Every row comes from one small tree of marks. The marks that hang from a mark follow it in brackets, in the order of their numbers. Every link used is in the known rows. Which tree was each row made from?
Known rows
z855(z175(z698 z780(z883))): [ 2.00  2.59  2.29 -2.24  0.59 -1.29 -0.56  0.50 -1.89  1.36 -0.31 -0.93
 -1.81  0.83  1.92 -0.80  0.82  0.32 -1.58  1.25 -0.97  1.62 -2.00 -0.64]
z175(z698 z780): [ 2.75  2.34  3.31 -2.22  0.40 -0.78  1.01 -0.34 -1.46  1.82 -0.44 -0.07
 -1.73  1.67  1.38 -0.13  1.43  0.58 -0.93  1.89  0.42  0.78 -2.74 -1.65]
z22(z845(z683(z336(z855(z175(z698)) z984) z883))): [-1.55  0.23 -0.02  4.69  1.23  0.86  0.08  2.27 -2.07  0.22 -0.35  1.17
 -0.35 -1.15 -0.40  1.42  1.53 -0.27  1.45  0.97 -0.19  0.70 -0.95 -1.29]
z175(z698 z780(z883) z855): [ 2.61  2.86  2.95 -2.24  0.16 -2.16 -0.34  0.47 -0.93  1.28 -0.56 -0.30
 -1.48  0.89  1.25 -0.23  0.74  0.61 -1.32  3.21  0.05  1.80 -3.88 -1.25]
z336(z683 z855(z175(z698 z780)) z984): [ 1.10  1.60 -0.67 -1.80  1.80  0.08  1.03 -0.62 -4.28  0.85 -1.28  1.89
 -0.86 -0.69  0.90  0.44  0.32  0.89  2.00 -0.74 -1.39  1.80 -1.63 -1.87]
z580(z330(z949)): [ 0.30  1.11  0.48  0.42  0.55 -1.00  1.44 -1.88 -0.16  1.53  1.67 -2.66
 -1.81  1.50  0.50 -0.69  1.66  0.63  0.07 -0.34  0.98  1.43 -0.03 -0.97]
z580(z330(z949(z845))): [ 0.21  0.88  0.03  1.23  1.26 -0.90  2.01 -2.07  0.10  1.36  2.23 -1.59
 -1.97  0.92 -0.59 -1.01  1.11  0.54 -0.44 -1.36  0.57  0.70  0.41 -0.96]
z580(z330(z949(z845(z683(z336(z855 z984) z883))))): [-2.06 -0.21 -2.54  6.65  2.15  0.20  1.45 -1.16 -0.33  0.81  2.28 -0.80
 -0.17 -0.13 -2.21  0.34  0.90 -0.73  2.41 -1.30  0.39  2.28  0.35 -0.54]
z22(z845(z683)): [ 0.93  1.63  2.47  0.16 -0.43 -0.08  1.88  1.77  0.18  0.71 -0.51  0.20
 -1.48  0.37 -0.10  0.25  1.57  0.13  0.08 -0.26  1.07 -0.81  0.78 -0.60]
z984(z336): [ 1.03  1.68  2.12 -0.82  0.09 -0.31  1.13  0.35  0.37  1.37 -0.11 -2.56
 -1.75  1.44  0.07 -0.33  0.88  0.45 -0.86  1.36  0.55  1.80 -0.07 -0.94]
z780(z175(z698 z855) z883): [ 1.42  3.14  2.41 -1.74  0.75 -1.03 -1.32  1.33 -1.40  0.54 -0.62 -1.52
 -1.60 -0.01  0.24 -1.21  1.07  0.95 -0.78  2.86  1.03  2.45 -2.93 -1.44]
z580(z330(z949(z845(z683)))): [-0.24  0.56 -0.04  2.01  1.24 -0.53  2.58 -1.80  0.53  1.51  2.17 -0.46
 -1.01  0.44 -1.32 -1.16  0.78  0.56  1.09 -1.47  1.24  0.43  0.90 -0.79]
z845(z683(z336(z855(z175(z698 z780)) z984) z883)): [-0.26  0.78  0.70  3.34  1.75  0.27  0.06  0.56 -2.74  0.96 -0.30  0.77
 -0.13 -0.26  0.05  0.59  0.40 -0.32  1.65  1.56 -0.74  2.19 -2.12 -0.69]
z845(z683): [ 1.09  1.77  2.79 -0.92  0.09 -0.12  2.23  0.47 -0.02  1.10 -0.56 -1.28
 -1.70  0.71 -0.19 -0.49  0.92  0.41  0.49 -0.63  1.48  0.72  0.55 -0.67]
z330(z949(z845(z683(z336)))): [-0.06  0.79  0.31  1.14  1.20 -0.62  3.09 -1.22  1.10  0.59  1.26 -0.65
 -2.06  0.42 -1.86 -0.82  0.88  0.54  0.34 -1.21  1.02  1.54  0.24 -0.59]
z949(z330 z845(z683(z336(z855(z175(z698)) z984)))): [-0.30  1.38 -0.53  2.53  3.16  1.15  3.23 -0.40 -2.43  0.82  1.44  1.15
 -0.99 -1.62 -2.52 -0.37  0.59  2.66  1.96 -1.23 -0.21  0.76  0.04 -1.35]
z845(z683(z336(z855 z984) z883)): [-0.67  1.00  0.23  3.69  1.01  0.64  1.12  1.08 -0.90  0.47 -0.45 -1.68
 -0.85  0.08 -1.08  1.11  1.20 -0.92  1.92 -0.53  0.56  2.57  0.02 -0.41]
z845(z683(z336(z855(z175(z698)) z984) z883)): [-1.39  0.43  0.33  3.68  1.72  0.91  0.45  0.91 -2.26  0.50 -0.40 -0.37
 -0.56 -0.83 -0.52  0.65  0.90 -0.09  1.91  0.57  0.19  2.28 -1.18 -1.33]
z984(z336(z855)): [ 0.94  2.43  0.45 -0.43  0.85  0.13  1.49  0.61 -0.09  1.29 -0.38 -2.02
 -1.35  0.10 -0.15  0.41  0.73  0.70  0.32  0.85  0.30  2.25  0.26 -0.98]
z984(z336(z683(z883) z855(z175))): [-0.42  0.46 -0.69  1.43  0.95  0.40  1.16  0.95 -0.51 -0.06 -0.19 -0.57
 -1.13 -0.39 -0.22  0.31 -0.11 -0.99  1.35  0.42 -0.34  2.81  0.80  0.03]
z780(z883): [ 1.58  2.88  1.83 -1.84 -0.09 -0.98  0.51  1.01 -0.04  0.91 -0.43 -3.29
 -2.54  1.12  0.83 -0.28  1.51 -0.24 -1.35 -0.84  0.40  1.94  0.16 -0.40]
z773(z984(z336(z683 z855))): [ 1.22  1.28 -1.71 -0.94  0.25  0.59  1.63  0.46 -0.91  1.07 -0.75 -0.14
 -0.15 -0.27 -0.76  2.01  0.53  0.39  1.91 -0.21 -0.13  2.74  0.53 -1.03]
z984(z336(z683 z855)): [ 0.89  1.84 -0.91 -0.99  0.77  0.16  2.22  0.40  0.17  0.91 -0.34 -0.32
 -1.13 -0.07 -0.71  0.76  0.60  0.52  1.82 -0.25  0.40  2.65  0.59 -1.07]

Write each row's tree
[ 1.09  2.34 -1.67 -1.90  1.67 -0.44 -0.19  0.29 -3.87  0.87 -1.14  1.00
 -0.85 -0.76  1.13  0.45  0.46  0.22  1.75 -1.00 -1.69  2.74 -1.53 -1.36] | z336(z683 z855(z175(z698 z780(z883))) z984)
[ 1.61  1.90 -2.33 -1.23  0.43 -0.54 -0.32  0.89 -1.87  0.89 -0.60  0.06
  0.24 -0.54  0.45  1.27 -0.63 -0.06  0.97  0.10 -2.47  3.66  0.15  0.60] | z773(z984(z336(z683 z855(z175(z780(z883))))))
[ 0.23  1.07  0.70  2.54  1.78 -0.08 -0.53  0.25 -3.15  0.85 -0.35 -0.41
 -1.08  0.22  0.95  0.76  0.89 -0.25  0.15  1.70 -1.52  2.49 -2.66 -0.93] | z683(z336(z855(z175(z698 z780)) z984) z883)
[-1.33 -0.66 -0.40  3.95  1.29  0.12  1.60 -0.77 -0.35 -0.08  0.75 -1.27
 -1.59  0.85 -1.79 -0.43  1.03 -1.45  0.80 -0.79  0.73  2.06 -0.33 -0.64] | z330(z949(z845(z683(z336(z984) z883))))
[-0.98  0.94  0.20  3.04  1.47  0.25  0.10  0.67 -2.27 -0.06 -0.38 -2.71
 -1.96 -0.27  0.10  0.64  0.83 -0.43  0.12 -0.73 -1.16  2.79  0.16 -0.20] | z683(z336(z855(z175) z984) z883)
[-0.23  0.07  0.70  1.93  0.92  0.05  2.46 -0.47  0.41  0.03  0.46 -0.61
 -2.01  0.68 -1.01 -0.93  0.77 -1.99  0.47 -0.50  1.60  0.95  0.25 -0.37] | z330(z949(z845(z683(z883))))
[ 0.14  2.33 -1.02  2.25  0.99 -0.73 -0.60  2.22 -1.94  0.45 -0.31  0.38
 -0.28 -1.12  0.19  0.82  0.44  0.42  0.72 -0.67 -2.43  1.60  0.24  0.67] | z22(z845(z683(z336(z855(z175(z780(z883))) z984))))
[-1.11 -0.59 -0.05  5.72  1.08 -0.63  1.86 -1.21  1.74  1.00  3.21 -1.17
 -0.91  1.22 -1.92 -0.53  1.02 -0.85  0.62 -0.13  1.26  1.46  0.22  0.14] | z580(z330(z949(z845(z683(z336 z883)))))
[ 1.33  2.34 -1.45 -1.50  1.31 -0.75  0.06  0.71 -1.31  1.22 -0.11  1.11
 -0.21 -0.45  0.60  0.26 -0.02  0.35  1.19  1.61 -1.24  3.22 -1.51 -0.79] | z984(z336(z683 z855(z175(z698 z780(z883)))))
[ 0.30  0.89 -0.64  1.23  0.58  0.47  1.63  1.00  0.41  0.40 -0.14 -0.65
 -1.04  0.38 -0.55  0.99  0.69 -1.49  1.69  0.78  0.66  2.84  0.34 -0.46] | z984(z336(z683(z883) z855))
[ 0.81  1.98  0.38  0.30  1.97 -0.31  0.12 -0.45 -3.49  1.33 -0.43 -0.09
 -1.17 -0.26  0.78  0.51  0.72  1.75  0.23  0.68 -1.78  2.28 -2.27 -1.55] | z683(z336(z855(z175(z698 z780)) z984))
[ 0.47  0.03  1.11  0.89 -0.23  0.05  1.19  0.83  0.85  0.49  0.04 -1.27
 -1.46  1.77 -0.35  0.20  0.84 -1.65  0.45  1.30  1.03  2.39 -0.06 -0.45] | z984(z336(z683(z883)))
[-0.09  0.99 -0.34  4.81  2.17  1.12  3.20  0.50 -0.73  0.29  1.45 -0.48
 -1.18 -0.14 -2.90  0.33  0.89 -0.13  1.81 -1.33  0.51  1.29  1.07  0.17] | z949(z330 z845(z683(z336(z855 z984) z883)))
[ 2.81  3.04  2.32 -2.40  0.21 -1.35 -0.22  0.65 -0.96  1.80 -0.32 -0.98
 -1.64  1.58  1.60 -0.13  1.59 -0.18 -1.27  1.65  0.12  1.66 -2.58 -1.15] | z175(z698 z780(z883))
[ 1.17  0.88  2.40  2.37  0.94  0.66  3.67  0.55  0.45  0.36  1.43 -0.46
 -1.93  1.03 -1.90 -0.99  0.90 -0.79  0.27 -0.55  1.57 -0.30  1.31  0.55] | z949(z330 z845(z683(z883)))
[ 0.88  2.77 -0.55  0.16  1.84 -0.83 -1.00  0.45 -3.07  1.25 -0.32 -0.95
 -1.03 -0.29  0.99  0.57  0.96  1.01 -0.07  0.44 -2.08  3.21 -2.20 -1.06] | z683(z336(z855(z175(z698 z780(z883))) z984))
[ 0.74  0.64  2.26  3.87  1.03  0.25  3.61  0.37  1.40  0.41  2.42 -0.76
 -1.93  1.16 -2.66 -0.58  1.00 -0.28  0.08 -0.20  1.32  0.55  0.99  0.79] | z949(z330 z845(z683(z336 z883)))
[ 2.62  2.14  3.90 -2.05  0.40 -1.67  0.75 -0.35 -1.33  1.32 -0.73  0.63
 -1.62  0.96  1.07 -0.23  0.56  1.33 -0.94  3.43  0.40  0.91 -4.01 -1.71] | z175(z698 z780 z855)
[ 1.68  1.82  2.23  0.14  1.16  0.37  4.34 -0.24  0.23  0.82  1.38 -0.10
 -2.01  0.49 -2.04 -1.23  0.68  1.16  0.40 -1.46  1.32 -0.57  1.60 -0.06] | z949(z330 z845(z683))
[ 1.49  2.44  3.54 -1.56  0.98 -0.56 -0.23  0.44 -1.89  0.56 -0.75 -0.57
 -1.67  0.08 -0.03 -1.28  0.89  1.72 -0.43  3.13  1.34  1.58 -3.01 -1.89] | z780(z175(z698 z855))
[ 1.05  1.74 -0.80 -1.53  1.49 -0.22  1.17 -0.46 -3.79  0.34 -1.25  0.72
 -1.34 -0.61  0.79  0.15 -0.24  0.56  1.78 -2.22 -1.98  2.10  0.11 -0.52] | z336(z683 z855(z175(z780)) z984)
[ 0.48  0.70 -0.50  0.69  1.31  0.05  0.52  0.17 -3.51 -0.11 -1.17  0.36
 -1.22 -0.10  0.86  0.45 -0.16 -1.39  1.63 -1.16 -1.77  2.28 -0.16  0.08] | z336(z683(z883) z855(z175(z780)) z984)
[ 0.62  1.37  2.30  1.65 -0.35 -0.45  1.75  1.73  1.22  0.81  0.38 -0.13
 -1.43  0.64 -0.76  0.68  1.77  0.67 -0.25  0.05  0.79  0.02  0.51 -0.34] | z22(z845(z683(z336)))
[ 0.74  0.77 -0.31  1.07  0.99 -0.21  0.76  0.60 -0.92  0.41 -0.16  0.53
 -0.71  0.24  0.40  0.28 -0.61 -1.23  1.15  1.37 -1.29  2.79 -0.12  0.66] | z984(z336(z683(z883) z855(z175(z780))))
[ 1.48  2.64  1.26  0.01  1.36 -1.05  1.13 -0.22 -1.23  0.83  0.17 -0.97
 -1.90 -0.01  0.63  0.15  0.16  1.43 -0.57 -0.19 -1.96  2.20 -0.25  0.42] | z683(z336(z855(z175(z780))))
[-0.98  0.77  0.27  2.89  1.79  0.51 -0.20  0.60 -2.70  0.45 -0.44 -1.37
 -1.52 -0.38  0.29  0.81  1.37  0.05  0.40  0.75 -0.47  2.54 -1.64 -1.56] | z683(z336(z855(z175(z698)) z984) z883)
[ 2.56  3.02  2.78 -1.93 -0.04 -2.42 -0.16  0.59 -0.39  0.71 -0.59 -1.53
 -1.98  0.98  1.09 -0.46  0.20  0.28 -1.53  1.69 -0.59  2.03 -2.10  0.18] | z175(z780(z883) z855)
[ 0.82  1.40  0.07  0.30  0.57  0.21  2.07  0.79 -0.36 -0.01 -0.60 -0.50
 -1.93  0.09 -0.07  1.06  1.18 -1.54  1.56 -1.12  0.79  2.05  0.53 -0.47] | z336(z683(z883) z855)
[-0.05  2.06  0.18 -0.62  1.64  0.32  0.83  0.07 -3.52  0.35 -1.44 -2.03
 -2.07 -1.08  0.63  0.00  0.46  1.05  0.45 -2.09 -1.20  1.70  0.74 -1.04] | z336(z855(z175) z984)
[ 0.48  0.71 -1.62 -1.00  0.97  0.83  1.10  0.31 -2.30  1.12 -0.76  1.19
  0.16 -1.11 -0.28  1.50  0.20  1.16  1.77  0.94 -0.50  2.52 -0.77 -1.90] | z773(z984(z336(z683 z855(z175(z698)))))
[-0.35  1.73  0.04  0.64  1.97  0.23  0.54 -0.13 -3.02  0.91 -0.47 -1.13
 -1.63 -0.87  0.16  0.56  1.25  1.95  0.54 -0.23 -0.78  2.28 -1.34 -2.16] | z683(z336(z855(z175(z698)) z984))
